Each row was made from one path, in order. Every step used is in the known rows, and no mark comes twice. Write each row's path.
Known rows:
givus ludimov zivenik: |  -1.2 |  38.9 |  12.1 | -15.7 |   7.5 |   6.5 |   2.7 |  -9.3 | -36.4 |   1.6 |   5.1 |  -9.1 |  30.3 |  13.3 |  -3.6 |   3.9 |  14.7 | -17.8 |  29.8 |  16.0 |   2.5 |  38.5 |  -1.4 |
zivenik ketu pivol: |   6.7 |  17.7 |   7.7 |   5.6 |  34.1 |  17.3 | -22.6 | -25.4 | -15.7 |   6.8 | -12.7 | -12.4 |   8.2 | -11.0 |  19.7 |  30.1 |  -9.3 |  -6.5 |  19.0 | -13.3 |   4.6 | -12.1 |  -1.2 |
ketu pivol: |   8.0 |  19.3 |  14.1 | -14.2 |   7.2 |   7.3 | -16.8 | -28.9 | -16.6 |  11.2 | -24.8 |   6.3 |  20.0 |  11.9 |  17.2 |  40.7 |   4.9 |  -3.3 |  21.5 |  -2.5 |  -9.8 |   1.3 |  -9.4 |
zivenik ludimov: |  13.5 |  34.1 |   6.6 | -12.0 |  14.0 | -12.6 | -10.6 | -32.2 | -30.2 |  19.8 |  -9.9 |  12.7 |  29.4 |  -7.0 |  -9.2 |  -4.2 |  -7.7 |   5.8 |  21.3 |  15.6 |   9.7 |   3.3 |  14.2 |
gofi pivol tapel givus ketu: | -38.3 |  30.9 |   8.3 | -13.1 |   8.1 |   0.6 |  17.2 | -13.3 |   9.6 |  24.0 | -13.3 |  32.1 |  65.4 |  -6.6 |  57.2 |  11.3 |  12.4 | -15.5 |  35.7 | -13.2 | -25.9 |  -6.4 |  14.7 |
tapel givus ketu zivenik ludimov: |  10.7 |  15.0 |   1.5 | -27.5 |  12.8 | -29.2 | -35.8 |   2.1 |   4.4 |  34.4 | -19.1 |  32.8 |  58.4 |  -5.6 |  18.2 |  -1.2 | -16.5 |  -4.1 |  44.2 |   4.8 | -11.9 |  -8.3 |  31.3 |
zivenik ketu pivol ludimov: |  32.2 |  18.6 |  12.7 |   2.7 |  64.6 |  12.1 | -34.1 | -28.1 | -38.6 |   9.9 |  -0.1 | -10.2 |  15.1 | -13.5 |  25.9 |  40.6 |   4.6 |  -6.3 |  32.8 |   1.2 |  25.3 | -22.5 | -17.1 |
bizot tapel givus: | -12.6 |  15.0 |  14.5 | -19.8 |  12.3 |   0.8 |   6.2 |  -2.4 |  20.0 |  18.9 | -43.4 |  13.1 |  49.5 |  -7.9 |  21.0 |  21.5 |  37.1 | -10.4 |   8.6 | -10.2 |   8.5 |   6.5 |  23.7 |
ludimov pivol: | -27.0 |  22.2 |   1.3 |  -5.4 |  -2.4 |  22.9 |   3.0 | -24.4 | -19.6 |   9.5 | -22.2 |  -5.0 |  30.0 |  15.1 |  19.9 |  27.8 |   6.6 |  11.5 |  23.4 | -17.2 |  -8.6 |  22.6 |  16.7 |
pivol tapel givus: | -18.0 |  40.0 |  -5.6 | -38.1 |   4.8 | -10.0 |  10.6 | -14.8 |  15.0 |   3.7 | -27.7 |  28.2 |  48.7 |   3.7 |   0.3 |  36.6 |  31.5 | -28.4 |  10.9 | -19.6 | -10.7 | -22.5 |  17.2 |
ludimov zivenik ketu pivol zudet: | -14.0 |  29.0 |  34.2 |  -5.6 |  46.0 |   1.8 | -29.9 | -14.4 | -31.1 |   5.2 |  -8.3 |  -0.2 |   8.4 |  11.1 |   4.9 |  48.0 |  10.5 | -56.0 |  41.0 |  -7.5 |   0.5 |   5.1 |  -1.8 |
givus ludimov pivol: | -18.3 |  20.6 |  -4.3 | -22.2 |   1.9 |  25.8 |   6.0 | -35.7 | -51.1 |  12.5 |  -3.2 | -18.1 |  44.4 |  14.1 |  30.4 |   5.3 |  -5.6 |  13.6 |  24.6 | -17.2 |   4.7 |  38.0 |   7.0 |
gofi pivol: | -20.0 |  35.1 |  13.9 |   7.8 |  10.6 |  -5.6 |   7.3 | -22.8 |  -7.4 |  25.3 |  -8.8 | -10.7 |  25.3 |   7.9 |  28.8 |   7.4 |   0.8 |  -4.5 |  20.8 |  -2.3 | -14.5 |  24.1 |  -2.0 |
givus ketu pivol: |   2.5 |   8.0 |  19.0 |  -2.0 |   1.9 |  20.5 | -15.4 | -20.4 | -18.8 |  11.5 | -15.3 |  26.3 |  33.7 |  -0.8 |  46.9 |  20.0 |  -4.2 |   9.3 |  26.3 |   1.6 | -17.9 | -13.4 |  -5.6 |
bizot tapel givus ludimov pivol ketu: | -15.6 |   9.1 |  15.6 | -26.2 |  50.2 |  25.5 |  32.2 | -31.0 | -24.2 |  31.7 | -29.1 | -25.5 |  83.4 | -14.9 |  70.9 |  23.1 |  30.4 |  -1.0 |  24.0 | -38.3 |  17.8 |  50.5 |  35.0 |
gofi pivol tapel givus ludimov: | -28.4 |  41.6 |  -2.9 | -45.1 |  16.0 |  -9.5 |  20.3 | -33.9 | -20.5 |  27.7 |  -3.9 |  -0.9 |  65.6 |   5.1 |  38.1 |   3.6 |   8.4 | -28.1 |  28.0 | -15.8 |  -2.3 |  16.9 |  -2.2 |
bizot tapel pivol: | -24.3 |  30.3 |  24.4 | -23.9 |  21.5 |  -1.9 |  21.0 | -21.1 |  -4.5 |  33.8 | -45.8 |   7.5 |  41.1 |  -0.2 |  29.1 |   2.9 |  33.7 |  16.7 |  14.5 |  10.2 |  16.0 |   8.8 |  -3.3 |
tapel pivol ludimov: |   7.8 |  37.7 |  18.8 | -23.0 |  49.5 | -10.5 |  -3.5 | -18.0 | -26.9 |  33.8 | -18.9 |  18.5 |  28.0 |  10.9 |  11.1 |  17.0 |  28.4 |  10.4 |  23.9 |  12.6 |  15.7 | -13.5 | -15.6 |
bizot tapel pivol ludimov zivenik: |  -7.8 |  38.1 |  39.6 | -29.1 |  59.0 |  -3.9 |   9.2 | -11.8 | -35.3 |  27.8 | -34.5 |   7.6 |  37.1 |   4.1 |  18.7 |  28.6 |  63.9 |  -0.8 |  50.8 |  46.1 |  34.3 |  28.0 | -14.4 |
zivenik ketu pivol zudet: |  -6.2 |  20.0 |  23.2 |  -5.5 |  41.6 |   1.4 | -28.7 | -26.2 | -25.8 |  10.8 |  -7.4 |   2.8 |  13.2 |  -0.3 |  23.2 |  34.7 |  -5.9 | -37.3 |  19.1 | -27.9 |   1.9 | -21.1 |  -5.1 |
givus ketu zivenik ludimov pivol: |  -8.8 |  14.8 |   3.1 | -20.9 |  -0.8 |  -0.6 | -24.1 | -27.3 | -40.2 |  27.4 | -14.1 |   5.7 |  56.7 |   6.0 |  48.5 |   3.4 | -31.1 |  24.8 |  62.1 |  10.6 |  -6.7 |  23.5 |  21.8 |
bizot tapel givus ludimov zivenik ketu pivol zudet: | -11.8 |  11.8 |  37.8 | -39.0 |  58.2 |   5.6 | -22.2 | -14.1 | -43.4 |  22.0 | -19.4 |  -3.6 |  47.2 |  -8.0 |  31.5 |  30.4 |  23.7 | -62.1 |  50.3 |  -8.9 |  31.1 |  29.6 |   4.0 |

Which path is each row?
|  27.1 |  40.8 |  12.3 | -17.0 |  46.3 | -33.9 | -11.3 | -26.1 | -12.8 |  29.0 |  -5.6 | -23.5 |  47.6 |  -3.8 |  22.3 |  20.4 |  -8.1 |  -6.9 |  31.7 |   4.9 |  -3.0 |  10.5 |  16.9 |	pivol ketu zivenik ludimov
|  -0.2 |  37.2 |   5.7 |   5.3 |  37.7 |  21.5 |  -2.2 |  -4.0 | -34.7 |  -1.6 |  18.8 | -29.9 |  19.2 |  -8.2 |   0.0 |  -5.0 |   1.7 | -21.1 |  25.5 |   6.6 |  19.5 |  23.8 |   7.9 |	givus ludimov zivenik ketu
|  32.7 |  20.2 |  18.9 | -16.3 |  38.0 |   0.2 | -27.9 | -33.0 | -39.7 |  15.8 | -12.4 |   8.8 |  24.4 |  11.0 |  21.9 |  50.6 |  16.6 |  -1.1 |  34.6 |  12.1 |   9.2 |  -8.3 | -23.7 |	ketu pivol ludimov
|  21.9 |  -8.3 |  30.5 | -23.2 |  43.8 |  16.1 | -20.5 | -13.6 | -18.5 |  26.5 | -35.6 |  38.7 |  64.2 | -18.3 |  67.8 |  39.4 |  31.4 |   5.2 |  44.2 |   9.5 |  16.1 | -10.1 |  -2.6 |	bizot tapel givus ketu pivol ludimov
| -23.7 |  33.8 |  -7.8 | -56.6 |  14.9 |  -0.2 |   3.3 | -48.7 | -33.6 |  26.4 | -35.9 |  27.4 |  65.8 |   0.4 |   6.6 |  29.7 |  11.5 |  -7.2 |  48.3 | -14.8 |   9.7 |  10.6 |  32.0 |	zivenik ludimov pivol tapel givus
|  -8.8 |  25.3 |  -3.9 | -32.7 |  34.1 |   9.2 | -10.8 | -26.8 |   0.7 |   5.9 | -27.2 |  11.1 |  34.0 | -11.6 |  17.5 |  51.1 |  11.9 | -32.8 |  26.1 | -28.8 |   2.7 | -34.8 |   7.5 |	zivenik ketu pivol tapel givus
|  20.7 |  36.6 |   0.4 | -29.7 |  10.2 | -36.8 | -29.0 | -23.4 | -18.8 |  24.7 | -12.8 |  -4.6 |  37.5 |   8.5 |  -2.3 |   8.0 | -18.3 |  -1.6 |  36.8 |  21.2 |   3.0 |   8.8 |   5.2 |	ketu zivenik ludimov
|  15.0 |  39.6 |  21.0 |  -3.3 |  34.2 |  -3.8 | -11.8 |  -0.8 | -28.1 |   3.1 |  -0.6 |   6.5 |  22.4 |  13.1 |  -7.3 |  39.8 |  40.2 | -21.4 |  40.8 |  29.0 |  10.3 |  17.1 |  -3.3 |	pivol ludimov zivenik
|   0.5 |  27.9 |  -5.2 | -69.6 |  14.2 |   0.2 |  -3.8 | -40.2 | -31.7 |  13.7 | -20.4 |  18.2 |  63.9 |  10.9 |  22.8 |  36.8 |  12.5 | -29.5 |  29.8 | -15.8 |   1.6 |  -8.3 | -10.9 |	ketu pivol tapel givus ludimov
|   8.5 |  38.1 |   9.8 |  -5.6 |  35.0 | -24.0 |  -1.9 |  -7.0 |  19.0 |  14.7 |  -8.4 | -28.3 |  40.8 |   7.5 |  33.8 |  38.8 |   7.9 | -13.4 |  12.4 | -15.2 | -21.3 |   4.9 |  12.5 |	pivol ketu zivenik
|  -3.2 |  14.7 |   7.2 | -34.0 |  13.6 |   5.2 |  10.4 | -13.0 | -11.0 |  21.5 | -24.1 |  -0.4 |  65.3 | -10.9 |  28.3 |  -2.8 |  24.7 |  -9.7 |   9.3 |  -8.6 |  19.6 |  20.7 |  13.9 |	bizot tapel givus ludimov
|  -6.3 |  36.9 |   3.1 | -40.0 |   3.2 |   2.3 |   0.5 | -45.4 | -25.4 |  -0.9 | -22.8 |  13.9 |  38.4 |  11.0 |  21.3 |  54.6 |  16.6 | -13.8 |  26.4 |   2.5 |  -9.0 | -16.8 | -21.5 |	ketu pivol tapel
|   0.2 |  29.1 |  14.3 |  -4.1 |  50.6 |   9.8 |  13.1 | -48.7 | -43.1 |  31.4 | -13.7 | -16.1 |  48.2 |  -7.9 |  32.9 |  19.1 |  -1.1 |  14.3 |  37.9 | -14.1 |   6.5 |  31.3 |  34.7 |	zivenik ludimov pivol ketu
|  -6.4 |  18.4 |  26.0 | -35.4 |  58.0 |   1.6 | -33.6 |  -9.4 | -37.9 |  18.8 |  -4.6 |   4.4 |  32.5 |   5.8 |   7.9 |  31.9 |   8.7 | -71.4 |  44.5 | -28.4 |  11.0 |  16.3 |   7.7 |	tapel givus ludimov zivenik ketu pivol zudet
| -10.4 |  24.9 |   9.3 | -25.6 |  -5.7 |  16.5 |   2.4 | -35.4 | -26.7 |  -1.7 | -14.4 |  32.8 |  50.5 |   1.1 |  51.0 |  38.6 |   6.6 |   1.8 |  32.1 |   4.6 | -19.3 | -29.2 | -14.9 |	givus ketu pivol tapel
| -13.2 |  35.6 |  28.7 | -29.6 |  54.7 | -23.3 |  19.3 | -15.3 |  11.5 |  41.1 | -40.6 | -28.2 |  57.0 |   0.3 |  58.8 |  26.3 |  31.9 |   4.4 |  23.6 |   2.5 |   2.4 |  15.5 |   0.5 |	bizot tapel pivol ketu zivenik
| -17.2 |  33.1 |  12.7 | -46.0 |  14.5 | -29.3 | -31.7 | -38.9 | -54.3 |  34.3 | -19.0 |   0.9 |  48.8 |  28.7 |  15.5 |  23.6 | -20.0 | -20.9 |  56.1 |  -7.9 |  -1.5 |  25.8 |  13.0 |	ketu zivenik ludimov pivol zudet
|   5.8 |  15.8 |  11.7 | -22.2 |  48.7 |  17.3 | -27.2 |  -7.1 | -27.9 |  18.5 | -11.2 | -11.9 |  30.3 |  -2.9 |   7.4 |  26.3 |   9.1 | -40.4 |  45.8 |  -9.3 |  14.7 |  24.3 |  10.9 |	tapel givus ludimov zivenik ketu pivol
|  -4.0 |  27.4 |  -3.2 | -36.2 |   6.6 | -15.8 | -26.9 | -36.2 | -39.8 |  27.3 | -23.6 | -12.2 |  45.2 |  20.2 |  14.1 |  19.4 | -22.2 |   9.5 |  57.6 |   8.2 |   1.1 |  34.0 |  14.4 |	ketu zivenik ludimov pivol
|   6.9 |   9.6 |  13.8 | -34.7 |  14.1 | -21.0 | -21.8 |  -4.6 |  -1.2 |  36.2 | -34.0 |  24.9 |  74.3 | -18.0 |  44.2 |  -2.1 |  -0.8 |   5.5 |  47.8 |  20.2 |   7.0 |   5.2 |  28.2 |	bizot tapel givus ketu zivenik ludimov
|  -7.6 |  42.5 |  19.5 | -23.3 |  48.5 | -23.6 |   5.3 |  -9.0 |  14.4 |  39.6 | -27.0 | -20.0 |  39.8 |  15.8 |  35.3 |  24.7 |  15.8 |  -4.4 |  21.3 | -14.8 | -17.5 |   3.5 |   3.4 |	tapel pivol ketu zivenik
|  16.4 |  36.9 |  14.3 |  18.1 |  58.8 |   9.7 | -19.3 |   0.9 | -27.9 |  -2.8 |   9.6 | -12.3 |  10.3 |  -8.9 |  -3.8 |  31.4 |  25.2 | -19.6 |  38.9 |  17.9 |  24.1 |   4.5 |   3.7 |	pivol ludimov zivenik ketu
| -11.0 |  44.5 |  10.5 | -19.5 |  32.7 |  15.9 |  -6.0 | -27.8 | -29.5 | -10.7 | -11.7 |  -8.4 |  19.1 |   1.1 |  11.1 |  59.0 |  19.7 | -33.6 |  50.9 |  12.6 |   5.6 |   2.3 |  -9.3 |	ludimov zivenik ketu pivol tapel
| -22.9 |  28.5 |  -0.6 | -20.7 |  -1.8 |   5.0 |   9.2 |  -4.5 |  15.8 |   2.4 | -16.9 |  48.4 |  61.2 |  -5.3 |  32.0 |  22.6 |  19.5 | -12.5 |  17.1 | -20.1 | -20.1 | -34.8 |  21.7 |	pivol tapel givus ketu
| -20.2 |  35.7 | -15.7 | -72.9 |   7.7 | -26.0 | -14.5 | -37.9 | -23.2 |  28.7 | -36.8 |   9.7 |  71.1 |  17.0 |  13.3 |  38.2 |  -0.5 | -13.9 |  65.3 |  -7.6 |  -2.6 |  18.3 |  24.6 |	ketu zivenik ludimov pivol tapel givus
| -17.3 |  45.4 |  -7.0 | -31.4 |  36.9 |   7.2 |   6.7 |  -3.2 | -19.4 |  -1.9 |   3.9 |  -3.1 |  44.4 |  -7.3 |  -2.6 |  15.0 |  23.1 | -47.4 |  32.9 | -11.9 |  17.3 |   3.0 |  16.3 |	pivol tapel givus ludimov zivenik ketu
|   8.2 |  24.1 |  13.9 | -10.8 |  38.1 |  24.7 | -19.1 | -23.9 | -50.4 |   4.2 |   4.3 | -26.8 |  19.3 |  -3.3 |  12.6 |  21.4 |  -0.3 | -24.7 |  45.4 |   9.7 |  18.4 |  29.1 | -11.0 |	givus ludimov zivenik ketu pivol
| -17.3 |  32.3 |  35.6 | -10.5 |  61.2 |   0.6 |  39.5 | -23.5 |   1.8 |  37.0 | -40.6 | -12.0 |  50.3 | -13.2 |  54.7 |  16.4 |  44.4 |  14.8 |  11.3 |  -1.8 |  11.5 |  12.6 |   9.8 |	bizot tapel pivol ketu
|  -3.0 |  21.3 |   2.7 |  -5.9 | -11.7 |  -7.9 | -18.3 |   6.8 |   9.3 |   6.6 |  -7.5 |   8.0 |  41.0 |   9.5 |  39.8 |  11.1 | -11.0 |   5.7 |  23.0 |   2.9 | -26.1 | -11.1 |   5.4 |	givus ketu zivenik
| -38.2 |  40.6 |  -6.0 | -30.2 |  -4.6 |  18.0 |  21.2 | -41.8 | -28.9 |  -4.2 | -19.8 |   1.9 |  45.8 |  15.6 |  25.5 |  44.0 |  17.6 |   2.6 |  29.7 | -14.6 |  -9.1 |   8.5 |   5.2 |	ludimov pivol tapel
| -45.3 |  18.6 |  -4.9 | -28.2 |  -3.8 |  27.6 |  14.4 | -17.4 |  -4.9 |   5.4 | -29.2 |  37.4 |  70.6 |   2.5 |  49.8 |  33.7 |  18.0 |   1.8 |  34.1 | -31.4 | -20.4 |  -8.0 |  31.0 |	ludimov pivol tapel givus ketu
| -15.1 |  47.7 | -11.8 | -61.1 |   2.5 | -17.6 |  -9.9 | -53.3 | -47.1 |  15.4 | -19.1 |  -6.1 |  59.4 |  20.2 |  20.5 |  33.6 | -11.5 |   2.0 |  63.8 |  12.5 |   3.9 |  20.6 |   4.0 |	ketu zivenik ludimov pivol tapel
| -12.0 |  36.8 |  27.2 |  24.7 |  47.0 |  -4.6 |  27.2 | -26.9 |   3.0 |  30.7 |  -0.4 | -28.7 |  35.3 |  -7.0 |  53.7 |  18.4 |   9.8 |  -7.5 |  15.3 | -17.3 | -19.4 |  25.9 |  10.2 |	gofi pivol ketu
| -33.7 |  14.9 |   8.3 | -44.8 |  16.8 |   4.9 |  -5.7 | -24.7 | -38.5 |  28.7 | -14.9 |  15.6 |  58.2 |  23.3 |  24.7 |  15.4 |   5.7 | -37.5 |  25.3 | -53.5 |  -0.7 |  22.8 |  24.5 |	tapel givus ludimov pivol zudet
|  -2.2 |  43.3 |  22.2 |  -1.3 |  78.3 |   3.3 |  -9.8 |  -1.1 | -29.4 |  23.9 |  -6.4 |  -2.5 |  10.3 |  -3.5 |   0.6 |  19.3 |  34.2 |  -9.4 |  49.3 |  20.6 |  32.7 |   1.8 |  -3.9 |	tapel pivol ludimov zivenik ketu
| -23.7 |  17.7 |  18.7 | -33.9 |   6.7 | -16.3 | -31.1 | -29.3 | -52.7 |  30.4 | -10.2 |  20.2 |  59.9 |  18.8 |  46.7 |   7.6 | -32.8 |  -7.0 |  63.7 |  -5.9 |  -9.8 |  12.0 |  16.2 |	givus ketu zivenik ludimov pivol zudet
|  -4.1 |  35.4 |   5.7 | -68.0 |  17.6 |   1.5 |  -6.6 | -27.5 | -38.6 |   8.3 | -20.2 |  13.4 |  55.3 |  19.5 |   8.1 |  52.2 |  31.3 | -46.1 |  55.6 |   4.6 |   0.6 |  22.3 |  -8.4 |	ketu pivol tapel givus ludimov zivenik
|  -7.5 |  29.7 |   0.6 | -51.4 |  13.1 |  -2.6 |  -5.5 | -30.4 |  -2.3 |  13.2 | -38.8 |  27.8 |  50.4 |  11.1 |  14.0 |  61.6 |  23.4 | -30.7 |  30.1 | -17.2 | -12.7 | -18.2 |   1.5 |	ketu pivol tapel givus
